What can hang from each mark:
K_121: K_189 K_763
K_763: K_121 K_530
K_280: K_530
K_189: K_121 K_530
K_158: K_121 K_530
K_530: K_158 K_189 K_763

Every row comes from one small tree of marks. Brackets hold a mark, then the marks that hang from it, in the order of their numbers. Every link used is in the known rows. Which tree was each row made from?
Known rows:
[K_280 [K_530 K_158 [K_189 [K_121 K_763]]]]: [-5.603 -1.048  1.654 -1.395  6.458  4.037 -0.864 -3.113 -0.011 -2.309
 -5.025 -2.088 -0.254 -3.769 -0.450 -1.091  2.918 -0.231 -4.263  2.536
  2.167]
[K_530 K_158]: [-1.738 -0.465  0.402 -1.064  1.028  1.858  1.161 -0.311 -0.195  0.234
 -1.725 -0.245  1.825  0.859 -1.437 -0.996  1.752 -0.616 -1.924  0.532
  0.155]
[K_189 [K_121 K_763]]: [-2.313 -0.987  1.194 -0.611  2.190  2.582 -1.968 -1.290 -0.848 -2.943
 -1.722 -0.332 -1.583 -0.484  0.437  2.049  1.462  1.633 -1.486  0.344
  0.534]
[K_763 [K_121 K_189] [K_530 K_158]]: [-2.868  0.172 -0.749 -2.381  0.620  1.982 -0.601  0.688 -0.853  0.618
 -4.383 -3.639 -0.392 -0.885 -0.411  0.835  2.267  0.314 -3.891 -0.244
  0.161]
[K_189 [K_121 K_763] K_530]: [-3.580 -1.299  2.988  0.160  1.950  1.430 -1.837 -0.129 -0.877 -2.992
 -3.064 -1.517 -3.237 -0.032  2.299  3.676  0.512  2.438  0.306  0.589
 -1.318]
[K_158 [K_121 K_189] [K_530 K_763]]: [-1.389  1.561 -3.722 -5.080  5.327  1.775 -0.127  1.765  1.860  2.403
 -0.934 -7.141 -1.552 -5.073  3.515  4.541  1.081  0.981  0.448  6.273
  3.766]
[K_189 K_530]: [-1.557 -0.457  1.536  0.894 -0.560 -1.253 -0.154  1.054  0.479 -0.112
 -1.509 -1.230 -1.746  0.850  1.469  1.582 -0.775  0.732  1.623 -0.014
 -1.635]
[K_158 [K_121 K_763] [K_530 K_189]]: [-6.127 -0.352  0.472 -4.261  5.616  2.464  1.806  0.917 -1.052 -2.033
 -3.239 -4.969 -2.998 -4.901  1.109  1.862  1.915  0.608  2.096  5.876
  0.296]
[K_121 [K_189 [K_530 K_158]] K_763]: [-6.842 -0.558  2.665 -3.012  2.651  1.220 -0.180 -0.759 -1.382 -0.802
 -6.004 -5.291 -2.159  0.589  1.920  1.433  0.490  2.509 -1.759  4.051
 -1.559]
[K_530 K_158 [K_763 [K_121 K_189]]]: [-0.432  3.152  0.259 -3.270  4.299  3.429 -1.210  0.140  1.322  1.850
 -1.977 -4.104  1.625 -3.607  0.866 -0.804  4.476  1.439 -6.103  1.037
  2.674]
[K_121 K_763]: [-2.458 -0.612  1.121 -1.099  1.011  0.611 -0.960 -1.002 -0.757 -2.237
 -1.531 -0.484 -1.318 -0.230  0.331  0.410 -0.212  1.808 -0.689  0.818
 -0.559]
[K_189 K_121 K_530]: [-1.911 -0.616  1.864  1.395  0.641  0.768 -1.257  0.233  0.178 -0.378
 -1.779 -1.436 -1.834  0.427  2.046  3.234  0.669  0.585  0.621 -0.769
 -0.598]
[K_763 K_121 [K_530 K_158]]: [-1.511 -1.090 -0.088 -0.260 -0.342  1.698 -0.555  1.319 -0.135 -0.326
 -2.617 -0.906  0.927 -0.748 -1.161 -0.343  2.532 -1.063 -3.387 -2.191
 -0.452]
[K_280 [K_530 K_763]]: [ 1.829  1.141 -2.649 -0.166  2.793 -0.297 -2.178 -0.352  3.945  0.821
  0.305 -0.810  0.573 -4.670  1.639  0.278 -1.831 -0.734 -1.907  0.592
  3.398]
[K_280 [K_530 K_189 K_763]]: [ 1.079  2.255 -2.216 -0.452  4.045  0.639 -0.417 -1.463  4.580  1.564
 -1.112 -2.075  0.109 -5.259  0.854 -1.263 -0.337 -0.313 -2.084  2.638
  4.006]
[K_158 [K_121 K_763]]: [-3.070 -0.250  1.072 -3.313  1.138  0.606 -0.070  0.104 -1.751 -3.009
 -0.644 -3.120 -1.326 -2.647  0.475  1.935  0.520  1.255 -0.037  2.983
  0.841]
[K_280 [K_530 [K_158 [K_121 K_763]]]]: [-5.782 -0.724  0.248 -3.531  3.543  1.534 -0.726 -0.773 -0.902 -3.026
 -2.492 -3.895  0.980 -4.974  0.856  0.744 -0.015 -1.045 -2.330  3.608
  1.509]
[K_280 [K_530 K_158 [K_763 [K_121 K_189]]]]: [-0.990  3.593 -0.610 -2.688  5.882  2.389 -2.364 -0.168  2.321  0.973
 -2.379 -3.946  2.161 -6.828  2.393 -0.608  1.737  0.060 -6.237  0.762
  3.336]
[K_189 K_121]: [ 0.170 -0.429  0.367  1.049  1.134  1.994 -1.468 -0.708  0.163 -0.281
 -0.484  0.135 -0.537  0.023 -0.217  1.562  1.579  0.336 -1.062 -0.995
  1.397]
[K_763 K_121 K_530]: [ 0.120 -0.406 -0.570  1.137 -1.652  0.187 -1.323  1.447 -0.202 -0.594
 -0.818 -0.184 -1.148 -1.593  0.364  1.314  0.717 -0.138 -1.199 -3.151
 -1.175]
[K_530 [K_158 K_121] K_763]: [ 0.404  1.250 -0.822 -3.541  1.912  2.870  1.140  0.969  2.249  1.311
 -0.310 -4.052  2.720 -3.247 -1.082 -0.037  3.757 -0.373 -3.092  2.950
  4.565]
[K_763 K_121]: [-0.235  1.628  2.032  0.278  1.276  0.862 -1.007  1.013 -0.422 -0.898
  0.511  0.288  0.368 -2.944  1.192 -0.818  1.728  0.369 -1.454 -2.587
 -1.955]

Which tree is each row?
[-1.209  0.221 -1.306 -1.212 -0.581  0.470 -1.857  0.939 -0.619  0.595
 -2.896 -2.942 -2.126 -1.698  0.969  2.180  0.602  1.168 -1.635 -0.819
 -0.314]  [K_763 [K_121 K_189] K_530]
[-6.277 -0.933  3.450 -3.485  1.836  1.060  0.980  0.775 -1.152 -2.745
 -3.621 -4.784 -1.204 -2.084  0.624  1.775  1.458  0.907 -0.465  3.422
 -0.681]  [K_189 [K_530 [K_158 [K_121 K_763]]]]
[-0.956  1.922 -0.873 -3.321  1.997  0.411 -0.520  1.243  2.452  1.750
 -1.946 -7.676 -2.221 -3.541  2.879  4.034  0.244  2.136 -0.137  4.509
  3.041]  [K_158 [K_121 [K_189 [K_530 K_763]]]]
[-0.773  2.886  0.066 -1.492  6.397  3.050  0.054  2.212  2.759  1.177
 -1.171 -2.426 -0.795 -6.882  1.794 -0.658  4.087  0.403 -1.305  0.997
  1.181]  [K_158 [K_530 K_189 [K_763 K_121]]]
[-0.077  0.838 -1.908 -1.721  5.124  2.475  1.397  0.818  3.226  2.537
 -1.786 -2.606 -1.115 -3.546  0.973 -0.029  2.308  0.091  0.016  3.164
  2.487]  [K_158 [K_530 K_189 K_763]]
[-3.105 -1.333 -1.993 -3.222 -0.056  2.021  2.881  0.278  0.543  0.738
 -3.526 -5.408 -0.041 -1.451 -3.366  0.208  3.251 -1.370 -1.279  3.618
  2.478]  [K_763 [K_530 [K_158 K_121] K_189]]
[-3.430 -1.614 -2.987 -4.372 -0.380  0.908  0.804  0.176 -0.797  1.043
 -4.024 -6.581 -0.527 -0.043 -1.255  3.203  1.534 -0.453 -1.824  4.391
  2.634]  [K_763 [K_530 [K_158 [K_121 K_189]]]]
[-2.075 -2.564 -0.904 -0.806  0.923  3.316  0.951 -1.468  1.331  0.906
 -4.320 -2.410 -0.023  1.289 -3.344  0.514  5.038 -0.653 -2.924  0.441
  2.677]  [K_763 [K_530 K_158 [K_189 K_121]]]
[-3.264  0.149  0.001 -0.809  4.150  1.434  1.280 -1.956  1.525  0.042
 -3.117 -2.082  1.524 -3.288 -0.829 -2.903  1.232 -1.901 -2.951  1.908
  1.576]  [K_280 [K_530 K_158 K_189]]
[-0.605  2.467 -1.673 -2.855  5.880  2.800 -1.775  1.928  1.038  2.003
 -1.489 -4.303 -1.305 -5.932  4.116  2.016  1.758  1.416 -1.731  1.264
  1.099]  [K_158 [K_530 [K_763 [K_121 K_189]]]]
[-3.610 -1.985 -2.554 -2.826 -0.727  0.126 -1.799 -1.263 -0.773 -0.639
 -4.488 -3.760 -3.674  1.019  0.337  2.914 -1.519  2.019 -0.416  2.991
  0.314]  [K_121 K_189 [K_763 K_530]]
[ 0.509  0.432 -1.960 -1.106  3.951  1.355 -1.418 -0.521  3.638  1.283
 -1.310 -1.474  2.754 -4.084  0.674 -0.971  0.617 -1.302 -4.395  1.144
  3.892]  [K_280 [K_530 K_158 K_763]]
[-1.944 -0.106  0.944 -0.994  0.937  2.692  1.120  0.432  0.763  0.091
 -3.912 -2.114  0.406 -2.194 -2.476 -1.893  4.234 -0.469 -3.472 -0.667
 -0.052]  [K_763 K_121 [K_530 K_158 K_189]]
[-4.244  0.752  0.216 -5.078  2.341  0.979 -0.462 -0.624 -1.797 -1.471
 -2.798 -6.129 -2.299 -2.467  1.724  2.742  0.017  2.389 -0.264  5.380
  1.479]  [K_158 [K_121 K_189 K_763]]
[-4.079 -0.272  2.141 -2.289  1.019  0.521  1.853  1.828 -0.518 -0.306
 -2.068 -4.283 -0.056 -1.135  0.078  2.123  1.746 -0.652  0.332  2.498
 -0.070]  [K_189 [K_530 [K_158 K_121]]]
[-5.593 -2.037  3.790 -0.660  2.658  3.220 -0.605 -0.225 -0.684 -2.338
 -4.587 -2.611 -1.147  0.593  0.773  1.873  2.570  1.670 -2.464  0.574
 -1.067]  [K_189 [K_121 K_763] [K_530 K_158]]
[ 1.621  4.109  1.112 -1.046  3.618  2.499  0.098  0.798  2.820  0.824
 -0.492 -1.763  0.131 -5.431  0.141 -1.956  4.344  1.602 -3.792 -0.334
  2.240]  [K_530 K_189 [K_763 K_121]]
[-1.025  1.947 -1.529 -3.320  5.546  2.091  1.110 -0.809  4.040  1.053
 -1.765 -5.424  2.021 -7.122 -0.579 -1.099  2.706 -1.479 -3.864  4.549
  5.701]  [K_280 [K_530 [K_158 K_121] K_189 K_763]]
[-3.151 -1.182  2.760  0.318  1.659  2.488 -0.190  0.135 -0.060 -0.260
 -2.874 -1.561  0.212  0.646  0.431  1.921  3.076 -0.028 -1.441  0.101
 -0.327]  [K_189 K_121 [K_530 K_158]]
[-2.200 -3.267 -0.604 -0.475 -0.512  1.556 -2.534 -0.906 -0.304 -2.182
 -2.912 -0.663 -2.672  1.264 -0.731  3.443  0.895  1.853 -0.744 -0.270
  0.933]  [K_189 [K_121 [K_763 K_530]]]
[-0.808  1.443 -2.355 -3.522  5.510  2.530  1.932  1.871  2.978  2.058
 -0.865 -5.711 -1.187 -5.916  1.079  1.552  2.798 -0.420  0.972  5.287
  4.164]  [K_158 K_121 [K_530 K_189 K_763]]
[-6.423  0.307 -0.184 -5.506  4.549  1.542 -1.087 -1.396 -1.524 -2.070
 -4.489 -6.655 -0.201 -4.887  1.786  1.676 -0.195 -0.429 -2.530  6.031
  2.469]  [K_280 [K_530 [K_158 [K_121 K_189 K_763]]]]
[-4.716  1.905  3.446 -1.685  3.017  1.925 -0.166  1.183 -1.275  0.150
 -4.306 -4.487 -0.384 -1.883  2.291  0.464  2.557  0.959 -2.882  0.206
 -2.215]  [K_763 [K_121 [K_189 [K_530 K_158]]]]
[-3.509  0.102 -0.586 -2.970  4.600  1.778  2.626  1.642 -0.262  0.449
 -1.605 -4.973 -1.718 -4.189  1.000  1.069  2.208 -1.168  2.537  4.699
  1.079]  [K_158 K_121 [K_530 K_189]]
[-1.963 -2.327 -2.549 -2.875 -1.235  0.840  1.280  1.079 -0.032  0.440
 -1.979 -3.626  0.867  0.027 -2.540  1.874  1.534 -1.155 -0.861  2.170
  1.945]  [K_763 [K_530 [K_158 K_121]]]
[ 0.032  0.939 -1.001 -1.138  5.894  3.945 -0.973 -2.329  4.388  0.932
 -3.000 -2.959  1.947 -4.842 -0.337 -1.271  3.986 -0.484 -5.610  2.029
  5.895]  [K_280 [K_530 K_158 [K_189 K_121] K_763]]
[-0.897 -1.643 -1.916  0.402 -0.130  1.861  0.071 -0.741  1.480  0.569
 -3.168 -2.163 -2.156  0.609 -2.024  1.643  2.546  0.135 -0.697  0.331
  2.152]  [K_763 [K_530 [K_189 K_121]]]
[-0.071  0.759 -1.712 -1.403  6.639  4.216  0.047  0.377  3.181  1.879
 -2.033 -2.368 -1.214 -3.842  1.356  1.714  4.068  0.415 -1.085  2.630
  3.677]  [K_158 [K_530 [K_189 K_121] K_763]]
[-0.946  0.614  0.159 -0.041 -0.171  1.086  0.229  0.843  0.593 -0.463
 -2.383 -1.908 -1.746 -2.700 -1.277 -0.341  2.379  0.350 -1.412 -1.562
 -0.123]  [K_763 K_121 [K_530 K_189]]
